What can hang from each mark:
Q_95: Q_870
Q_870: Q_13 Q_95 Q_259 Q_753
Q_923: Q_95 Q_259 Q_870
Q_753: Q_259 Q_870
Q_259: Q_923
Q_13: Q_870 Q_923

Every row comes from one small tree of marks. The marks that hang from a mark follow it in brackets, in the order of their numbers. Every link used is in the known rows. Which tree was each row made from?
Known rows:
Q_259{Q_923{Q_95 Q_870{Q_13 Q_753}}}: | -0.376 | -0.249 |  0.125 |  2.633 |  2.451 |  0.476 | -0.754 |  3.022 | -1.017 |  2.027 |  2.015 |  1.394 |  2.228 |  0.931 | -0.698 | -0.158 |  2.179 | -1.503 |
Q_753{Q_259{Q_923} Q_870}: | -2.250 |  0.588 | -5.648 |  2.989 |  1.798 | -0.514 | -1.482 |  0.274 | -2.454 | -0.403 |  1.233 |  0.376 |  1.152 | -2.127 | -1.361 | -0.902 |  3.767 |  0.936 |
Q_923{Q_95}: | -1.095 |  1.205 |  0.849 |  1.339 |  0.823 |  0.765 | -0.970 |  1.443 | -1.512 | -1.190 | -0.392 |  0.799 |  0.558 | -0.446 |  0.384 | -1.258 | -0.217 | -1.406 |
Q_923{Q_259 Q_870}: | -2.169 | -0.433 | -5.288 | -0.160 |  0.356 | -0.050 | -0.944 |  4.122 | -0.151 |  2.888 |  0.787 | -0.365 |  1.614 | -0.001 | -0.873 |  3.025 |  1.497 | -1.374 |
Q_870{Q_95 Q_259}: | -0.138 |  2.467 | -1.922 |  3.872 | -0.655 | -0.090 | -2.772 | -1.169 | -4.058 |  1.151 |  0.859 | -1.352 |  1.188 | -0.300 | -0.146 | -2.505 |  1.561 |  2.367 |
Q_753{Q_259{Q_923}}: | -1.462 |  1.372 | -3.027 |  2.395 |  1.549 |  0.598 | -2.274 |  1.084 | -1.772 | -0.958 |  0.689 | -0.332 |  0.242 |  0.342 | -0.644 | -0.227 |  3.101 |  1.817 |
Q_259{Q_923{Q_870{Q_95}}}: | -0.099 |  0.044 | -1.207 |  2.561 |  1.688 |  0.879 | -2.138 |  0.929 | -0.671 |  0.391 |  1.607 |  1.050 |  2.024 |  0.965 | -1.963 |  0.386 |  2.155 |  0.110 |
Q_95{Q_870{Q_753}}: | -0.763 | -0.069 | -0.350 | -1.592 |  2.867 | -0.931 | -0.867 |  0.204 | -1.892 |  2.036 |  1.092 |  0.862 |  1.969 |  0.402 | -0.157 |  0.828 |  1.280 |  2.274 |
Q_923{Q_95 Q_259 Q_870{Q_13 Q_753}}: | -2.559 |  0.964 | -3.552 |  1.129 |  0.922 | -0.470 | -1.518 |  5.635 | -1.958 |  4.933 |  1.034 |  0.274 |  3.078 | -0.591 |  0.525 |  1.135 |  1.993 | -2.752 |
Q_870{Q_13{Q_923} Q_95 Q_753{Q_259}}: |  0.136 |  4.400 | -0.865 |  2.118 | -0.304 |  0.007 | -2.765 | -0.616 | -3.539 |  4.374 |  1.957 | -0.850 |  2.495 |  0.490 |  0.699 | -1.531 |  3.600 |  3.744 |
Q_259{Q_923}: | -0.055 | -0.676 |  0.663 |  1.728 |  1.292 |  0.337 | -0.419 |  0.175 |  0.003 | -2.264 |  1.250 |  0.710 |  0.622 |  0.672 | -1.404 |  0.006 |  1.495 |  1.228 |
Q_95{Q_870{Q_13{Q_923} Q_259 Q_753}}: |  0.045 | -0.726 | -0.940 | -0.190 |  1.942 | -1.185 |  1.234 |  0.077 | -3.144 |  3.638 |  3.610 | -0.513 |  2.285 |  0.437 | -0.302 | -1.408 |  3.199 |  3.699 |
Q_753{Q_259}: | -1.344 |  1.985 | -3.545 |  1.042 |  0.464 |  0.229 | -1.992 |  0.821 | -1.694 |  0.876 | -0.339 | -0.803 | -0.194 | -0.149 |  0.572 | -0.095 |  1.849 |  0.945 |
Q_13{Q_870{Q_95 Q_753{Q_259{Q_923}}}}: | -0.139 |  4.996 | -1.221 |  3.395 |  2.009 |  1.938 | -4.579 | -1.233 | -1.157 |  2.229 |  1.110 |  0.818 |  2.043 |  0.940 | -0.555 | -1.023 |  3.337 |  2.740 |
Q_870{Q_13 Q_95 Q_259}: |  0.652 |  0.861 | -1.536 |  4.470 | -1.524 | -1.085 | -1.208 | -1.461 | -3.426 |  2.735 |  1.314 | -1.411 |  2.147 | -2.110 |  0.253 | -4.297 |  2.233 |  0.779 |
Q_13{Q_870{Q_95 Q_753} Q_923{Q_259}}: | -0.532 |  4.978 | -0.624 |  0.965 |  0.576 |  2.347 | -2.790 | -0.314 | -0.884 |  1.768 |  2.742 |  0.476 |  2.447 |  1.859 | -1.465 |  1.038 |  3.147 |  4.493 |
Q_13{Q_923{Q_870}}: |  0.441 |  0.088 | -0.736 | -1.391 |  0.642 |  1.767 |  1.381 |  1.243 |  0.496 |  1.981 |  2.567 |  0.138 |  0.216 |  2.530 | -1.291 |  1.907 |  1.360 |  0.755 |
Q_95{Q_870{Q_13{Q_923{Q_259}} Q_753}}: | -0.869 | -0.706 | -1.064 | -1.715 |  1.851 | -1.197 |  0.731 |  0.958 | -1.740 |  2.696 |  2.765 |  0.506 |  3.153 | -0.361 | -0.710 |  0.545 |  2.920 |  2.868 |

Which tree is each row?
| -0.551 |  2.353 | -0.611 |  0.764 |  1.506 |  1.976 | -0.063 |  3.002 | -2.897 |  3.132 |  3.280 | -0.341 |  0.413 |  3.629 | -0.433 |  0.709 |  2.103 |  1.725 | | Q_13{Q_923{Q_95 Q_870{Q_259 Q_753}}}
| -0.198 |  1.354 | -1.224 |  2.206 |  0.932 | -0.994 | -1.095 |  1.014 | -1.791 |  3.095 |  1.326 | -0.472 |  1.365 | -0.006 |  0.745 | -0.801 |  3.205 |  1.651 | | Q_870{Q_13 Q_753{Q_259{Q_923}}}
| -1.924 |  1.133 | -1.143 |  0.973 |  2.664 | -0.469 | -1.735 |  1.815 | -3.464 |  2.100 |  0.485 |  1.050 |  2.736 | -1.450 |  0.792 | -1.852 |  2.187 | -0.227 | | Q_923{Q_95{Q_870{Q_13 Q_753{Q_259}}}}
| -0.184 |  4.100 | -1.087 |  3.522 | -0.124 | -0.453 | -3.841 | -0.604 | -5.123 |  3.398 |  1.331 | -1.649 |  1.232 |  1.536 |  0.526 | -1.459 |  1.820 |  4.105 | | Q_870{Q_95 Q_259 Q_753}
| -1.693 |  0.833 | -2.310 | -0.041 |  3.733 | -0.546 | -2.326 |  0.880 | -2.975 |  1.398 |  1.520 |  0.604 |  2.228 |  0.597 | -0.611 |  0.642 |  3.328 |  3.397 | | Q_95{Q_870{Q_753{Q_259{Q_923}}}}
| -2.231 |  1.279 | -5.291 |  1.288 |  0.050 |  0.076 | -3.423 |  2.917 | -1.693 |  3.006 |  0.618 | -0.197 |  2.870 | -0.521 | -1.135 |  2.022 |  1.962 | -0.730 | | Q_923{Q_259 Q_870{Q_95}}
| -1.185 |  0.670 | -3.007 |  2.322 |  1.423 |  1.134 | -0.813 |  3.486 | -2.758 |  2.913 |  1.245 | -0.173 |  0.766 |  0.896 | -0.027 | -0.682 |  1.100 | -2.284 | | Q_923{Q_95 Q_870{Q_259}}
| -2.280 |  0.115 | -5.064 |  4.225 |  1.631 | -0.950 | -0.818 |  0.844 | -2.922 |  0.324 |  1.359 |  0.792 |  2.464 | -3.778 | -0.690 | -3.282 |  4.104 | -1.211 | | Q_753{Q_259{Q_923{Q_95}} Q_870{Q_13}}
|  0.575 |  1.368 | -2.912 |  2.924 |  0.214 | -0.670 | -1.710 |  1.291 | -2.888 |  7.328 |  2.060 | -1.091 |  2.417 |  0.581 |  0.307 | -1.176 |  2.387 | -0.127 | | Q_923{Q_870{Q_13 Q_95 Q_259 Q_753}}
| -1.257 |  1.903 | -2.715 |  1.750 |  1.884 |  0.289 | -1.790 |  4.136 | -2.318 |  5.834 |  0.666 |  0.383 |  1.944 |  0.084 |  1.152 | -0.347 |  2.139 | -2.805 | | Q_923{Q_95 Q_870{Q_13 Q_753{Q_259}}}
| -1.324 |  0.263 |  0.989 |  1.726 |  3.707 |  0.421 | -1.697 |  1.419 | -2.467 | -1.918 |  1.624 |  1.888 |  2.143 |  0.604 | -1.216 | -0.395 |  2.155 |  1.486 | | Q_259{Q_923{Q_95{Q_870{Q_753}}}}
| -0.577 | -0.616 | -2.934 |  2.700 | -0.187 | -0.990 |  2.523 | -0.149 | -2.830 |  1.782 |  2.875 | -0.225 |  1.647 | -2.557 | -0.719 | -3.563 |  2.423 | -0.181 | | Q_753{Q_870{Q_13{Q_923{Q_95}} Q_259}}
| -0.287 |  3.522 | -1.401 |  4.082 |  0.627 | -0.858 | -4.133 | -0.423 | -3.576 |  3.245 |  1.170 | -0.275 |  3.051 | -0.637 |  0.494 | -1.982 |  3.812 |  2.524 | | Q_870{Q_13 Q_95 Q_753{Q_259{Q_923}}}
| -0.988 |  0.866 |  0.182 |  2.186 |  2.990 |  1.187 | -1.751 |  3.214 | -1.475 |  0.862 |  1.734 |  1.433 |  1.487 |  2.127 | -1.159 |  0.820 |  1.891 | -0.499 | | Q_259{Q_923{Q_95 Q_870{Q_753}}}
| -1.409 |  0.961 | -4.463 |  2.242 |  2.060 |  0.814 | -2.252 |  2.257 | -1.411 |  1.012 |  1.133 | -0.168 |  0.633 |  0.911 | -0.911 |  0.928 |  3.386 |  0.659 | | Q_753{Q_259{Q_923{Q_870}}}
|  0.472 |  1.356 | -0.203 | -1.561 |  1.056 |  1.478 |  0.624 |  1.657 | -0.227 |  3.365 |  2.752 | -0.018 |  0.344 |  3.690 | -0.852 |  2.566 |  1.555 |  1.846 | | Q_13{Q_923{Q_870{Q_753}}}
| -0.578 |  1.256 | -1.298 |  0.978 |  1.064 |  2.159 |  0.594 |  2.682 | -2.275 |  1.824 |  2.965 | -0.171 |  0.387 |  2.618 | -0.885 |  0.240 |  1.849 |  0.497 | | Q_13{Q_923{Q_95 Q_870{Q_259}}}
| -1.587 |  1.171 | -2.457 | -1.006 |  3.160 | -0.803 | -2.026 |  0.686 | -2.950 |  2.640 |  0.789 |  0.288 |  1.788 |  0.249 |  0.191 |  0.632 |  2.522 |  2.798 | | Q_95{Q_870{Q_753{Q_259}}}
| -0.403 | -0.909 | -1.429 |  0.944 | -0.195 | -0.623 |  2.446 | -0.484 | -1.022 |  1.085 |  1.903 |  1.045 |  1.998 | -2.819 | -0.598 | -2.474 |  1.639 | -1.391 | | Q_753{Q_870{Q_13{Q_923{Q_95}}}}
| -1.515 |  1.939 | -4.550 |  3.059 |  1.832 |  1.045 | -3.612 |  1.540 | -2.199 |  1.219 |  1.011 | -0.061 |  1.338 |  0.519 | -1.049 |  0.308 |  3.678 |  1.073 | | Q_753{Q_259{Q_923{Q_870{Q_95}}}}
